What can hang from each mark:
J_382: J_796
J_464: J_904
J_299: J_796 J_822
J_904: J_464
J_65: J_822
J_548: J_256
J_822: J_65 J_256 J_299 J_904 J_924
J_796: J_256 J_299 J_382
J_256: J_548 J_822

Every row comes from one small tree of marks. Brackets hold a mark, then the marks that hang from it, in the order of their numbers. Every link used is in the known rows. Which tree was each row made from?
In the rows, 128 means zero.
Known rows:
{J_464 J_904}: [166 125 119 144 130 121 135 102 130 137 121 122 106 128 116 106 132 122
 130 112 120 127 134 121 123]
{J_65 J_822}: [149 144 131 128 124 142 138 127 142 135 130 148 146 147 112  84 126 126
 129 115 125 129 110 121 120]
{J_548 {J_256 {J_822 J_65 J_904 J_924}}}: [208 135 146 112 138 102 123  67 127 130  97 157 116  68 109 105 152 138
 128  82  93 103 175 104 163]
{J_256 J_548 {J_822 J_65 J_924}}: [167 140 165 126 127 101 109  69 139 125  86 159 129  85 114 118 141 139
 132 103  93 109 159 116 172]
{J_299 {J_822 J_256}}: [171 125 128 167 135 132 111 127 114 123 129 161 100 112 133  63 135 124
 133 123 131 121 126 130 147]
{J_548 {J_256 {J_822 J_904 J_924}}}: [169 136 144 150 139 113 126  89 123 132 117 156 112  89 111 100 150 132
 126  92 105 113 165 117 145]
{J_796 J_382}: [111 127 123 132 136 140 120 128 126 134 134 136 150 133 113 154 125 130
 126 128 132 130 123 123 123]
{J_548 {J_256 J_822}}: [132 160 122 155 123 133 107 125 129 131 148 177 118 105 120  76 147 122
 126 125 124 124 124 143 136]
{J_548 J_256}: [135 137 116 152 123 136 121 124 121 122 142 149 110 104 133 128 141 116
 127 134 129 123 116 142 124]
{J_256 J_548 {J_822 J_65 J_904}}: [196 147 159 101 126  97 112  52 147 125 102 159 129 102  95  60 144 152
 136 101  90 117 170 109 184]
{J_548 {J_256 {J_822 J_65 {J_299 J_796} J_904}}}: [240 146 127 129 134 106 102  62 146 128  98 175 114 107  97  20 152 143
 133 115 111 122 173 118 193]
{J_796 {J_256 J_548 J_822} J_382}: [102 156 138 159 131 144  76 110 132 142 135 188 133 104 101 102 140 132
 122 123 126 116 116 138 159]
{J_256 J_548 {J_822 J_65 {J_299 J_796}}}: [197 150 146 142 124 106  89  65 159 124  87 176 128 125 102  34 142 145
 137 136 110 129 157 130 202]
{J_382 {J_796 {J_299 {J_822 J_65 J_924}}}}: [225  82 165 132 130 106 120 103 122 143  87 156 151  93 126 119 113 141
 136  97 132 109 110 106 163]
{J_256 J_548 {J_822 J_65 J_299 J_924}}: [178 133 166 130 127 114 113  67 143 118  80 166 135 121 103  95 132 147
 132 110  94 116 170 108 190]
{J_256 {J_822 J_299 J_904}}: [170 135 141 117 134 125 127  97 140 131 120 153 140 167  90  38 126 155
 128 108 113 134 173 105 168]
{J_382 {J_796 {J_256 J_548 {J_822 J_65}} J_299}}: [178 126 162 123 115 129  75 102 143 143 105 206 138  58 113  76 133 151
 126 110 129 106 104 132 200]
{J_65 {J_822 J_299}}: [161 137 131 128 123 153 142 123 145 128 123 155 152 184 101  62 115 135
 129 122 126 136 121 113 139]
{J_299 {J_796 {J_256 {J_822 J_65}}}}: [179 152 124 119 134 108  74 106 142 149  98 166 112  70 124  66 149 130
 126 114 129 107 135 132 178]
{J_382 J_796}: [141 126 145 145 130 137 120 121 137 134 131 127 134 104 122  83 125 137
 124 125 132 125 109 132 135]
{J_904 J_464}: [142 125 122 110 133 129 123 125 142 107 116 141 129 132 124 139 115 131
 128 125 117 122 113 123 107]
{J_299 {J_822 J_65 {J_256 J_548} J_904 J_924}}: [244 107 169 150 142  98 116  41 119 110  73 155  89  68 116  85 147 141
 141  89  90 100 176 101 190]
{J_65 {J_822 J_299 {J_904 J_464} J_924}}: [212 112 146 104 144 136 155  83 154 106  79 146 146 172  88  93 107 148
 129  85  96 120 146  82 127]
{J_65 {J_822 {J_299 {J_796 J_256}} J_904}}: [210 131 128 137 137 137 116  96 147 142  98 156 120 147  96  25 133 138
 127 110 133 123 135 115 169]
{J_822 J_256 {J_299 J_796} J_924}: [174 104 133 179 145 133 112 109 128 114  76 144  90  98 134 109 143 133
 128 128 129 124 168 128 175]
{J_256 J_548 {J_822 J_299 J_924}}: [139 134 163 166 128 126 116  87 138 120  99 166 131 144 104  90 130 142
 129 119 106 126 160 121 173]
{J_822 J_256 J_299 J_904}: [184 110 133 128 139 145 131 104 126 108 108 145 103 129 111  73 136 151
 127 114 117 128 178 108 174]

Write each row's tree:
[211 107 165 123 140 110 124  49 127 103  68 141  89  47 121 134 154 147
 134  91  85 101 189 102 190] -> {J_822 J_65 {J_256 J_548} J_904 J_924}
[202 133 151 151 128 154 132  75 146 105 106 178 113 142  91  21 139 150
 133 112 103 129 157 110 183] -> {J_65 {J_822 {J_256 J_548} J_299 J_904}}
[250 118 137  83 141  96 123  71 140 111  95 144 130 132 104  76 114 142
 140  94  99 109 134  92 135] -> {J_299 {J_822 J_65 {J_904 J_464}}}
[166 136 133 133 151 112  74  95 133 155  81 164 130  58 113 135 147 130
 123  98 125 100 144 119 171] -> {J_299 {J_796 {J_256 {J_822 J_65 J_924}} J_382}}
[208 116 143 118 151 139 140  91 145 101  82 160 110  97 108 101 132 142
 127  76  93 106 147  95 127] -> {J_65 {J_822 J_256 {J_904 J_464} J_924}}
[176 132 121 177 137 111  84 119 122 150 117 152  99 113 132  62 136 113
 133 130 151 115 102 144 149] -> {J_299 {J_796 J_256} J_822}
[190 108 156 142 131 135 116  73 129  96  68 158  98  84 124 131 140 143
 131 116  97 109 175 110 198] -> {J_822 J_65 {J_256 J_548} J_299 J_924}
[218  75 172 149 138 104 134  96 118 145  99 145 142 115 113  94 115 148
 136  90 134 118 125 104 155] -> {J_382 {J_796 {J_299 {J_822 J_904 J_924}}}}
[113 100 117 120 129 152 102 157 113 146 127 176 148 112 123 195 121 130
 122 122 156 121 100 126 143] -> {J_796 J_256 J_299 J_382}
[238  98 148 111 147  94 131  56 139 124  54 114 119 114 109 111 135 148
 135 101 107 117 190  95 184] -> {J_822 J_65 {J_299 J_796} J_904 J_924}
[192  95 145 172 128 140 104 138 119 133 125 187 121  94 132  57 124 140
 133 120 151 123  98 133 164] -> {J_382 {J_796 {J_299 {J_822 J_256}}}}
[216 112 132  49 133 114  97 108 143 127  88 198 137  91 105 118 122 155
 126  82 113 102 133  97 167] -> {J_796 {J_256 {J_822 J_65 {J_904 J_464}}} J_299}
[177 117 149 226 150 117  86  75 120 124  91 169  97  84 121 101 150 121
 139 127 126 117 136 140 168] -> {J_299 {J_796 J_382} {J_822 {J_256 J_548} J_924}}
[167 134 149 105 135 106 119  96 133 135  92 145 138  91 118 124 135 137
 127  93 103 109 162 105 157] -> {J_256 {J_822 J_65 J_924}}
[173 101 146 136 149 125 136  97 116 116  92 127  92  76 127 136 146 141
 126  93 108 112 180 108 154] -> {J_822 J_256 J_904 J_924}
[182 137 146 113 145 134  90 101 153 131 115 168 122  87  97  31 124 154
 117  89 115 105 115 116 143] -> {J_382 {J_796 {J_256 {J_822 {J_904 J_464}}}}}
[252 102 150  92 150  88 130  59 134 112  71 133 126 115 108 119 114 141
 138  78  92 100 150  83 135] -> {J_299 {J_822 J_65 {J_904 J_464} J_924}}
[211 125 173 113 134 102 123  39 143 118  71 156 132 122  88  78 135 159
 133  92  83 114 197  91 201] -> {J_256 J_548 {J_822 J_65 J_299 J_904 J_924}}
[172 126 157 176 128 159 130  91 138 105  90 178 111 124 110  79 136 136
 129 114 106 121 146 118 172] -> {J_65 {J_822 {J_256 J_548} J_299 J_924}}
[170 154 163 135 123 129  73  84 148 139 111 178 122  54 109  40 140 146
 123 110 115 101 113 133 189] -> {J_382 {J_796 {J_256 J_548 {J_822 J_65}}}}
[189 139 151 148 129 140 129  76 143 112 113 172 106 106 103  43 149 141
 134 105 102 122 146 118 165] -> {J_65 {J_822 {J_256 J_548} J_904}}
[178 115 156 140 132 122 113  75 126 103  75 151  92  48 135 153 150 135
 132 109  96 102 164 118 180] -> {J_822 J_65 {J_256 J_548} J_924}
[156 142 124 101 136 151  86 114 134 142 115 182 152 124  93  92 125 145
 119 110 125 113 141 106 179] -> {J_796 {J_256 {J_822 J_65 J_299}} J_382}
[221 128 146 114 137 116 126  64 131 122  91 164 122 104  98  82 142 146
 128  89  95 110 187  95 181] -> {J_548 {J_256 {J_822 J_65 J_299 J_904 J_924}}}
[198 113 154 122 138 134 160  86 139 128  92 134 145 168  91  83 119 145
 129  88 107 125 161  88 147] -> {J_65 {J_822 J_299 J_904 J_924}}
[223 130 130 138 134  88 102  87 134 139  98 141 121 115 126  65 133 123
 142 125 129 119 126 126 157] -> {J_299 J_796 {J_822 J_65}}
[174 130 165 128 143 102 117  58 150 106  85 161 122 112  96 104 131 148
 131  92  83 113 159 109 143] -> {J_256 J_548 {J_822 {J_904 J_464} J_924}}
[215 130 168  91 142  91 115  39 155 103  66 161 126  89  96 111 133 154
 133  83  71 103 170  94 162] -> {J_256 J_548 {J_822 J_65 {J_904 J_464} J_924}}
[181 150 141 146 132 119  81  63 156 130  94 185 150 130  87  61 139 147
 135 135 114 130 152 126 196] -> {J_256 J_548 {J_822 J_65 {J_299 {J_796 J_382}}}}
[212 115 162 165 134 110 107  68 118 110  81 163  92  68 131 103 143 129
 139 107 102 101 151 117 180] -> {J_299 {J_822 J_65 {J_256 J_548} J_924}}
[204 117 166 161 136 146 140  64 139 105  82 167 109 126  96  60 140 148
 131  96  95 119 172 102 183] -> {J_65 {J_822 {J_256 J_548} J_299 J_904 J_924}}
[227 113 143 161 149 133 134  80 142 121  71 154 104 119 104  46 144 143
 131  97 114 123 176 105 178] -> {J_65 {J_822 J_256 {J_299 J_796} J_904 J_924}}
[143 149 124 101 136 138  82 118 131 149 121 175 146  88 104 114 136 136
 120 103 124 106 129 115 160] -> {J_796 {J_256 {J_822 J_65}} J_382}
[150 108 154 176 133 145 119  94 124  98  88 158  95 105 125 124 139 139
 129 126 110 120 164 124 180] -> {J_822 {J_256 J_548} J_299 J_924}
[190  95 136 165 161 134 116  81 125 120  75 142 109 105 104 117 145 146
 129 109 121 124 188 108 179] -> {J_822 J_256 {J_299 {J_796 J_382}} J_904 J_924}
[184 128 139 134 148 115  98  81 143 140  75 161 154 118  96 105 133 144
 129 111 116 122 168 107 179] -> {J_256 {J_822 J_65 {J_299 {J_796 J_382}} J_924}}
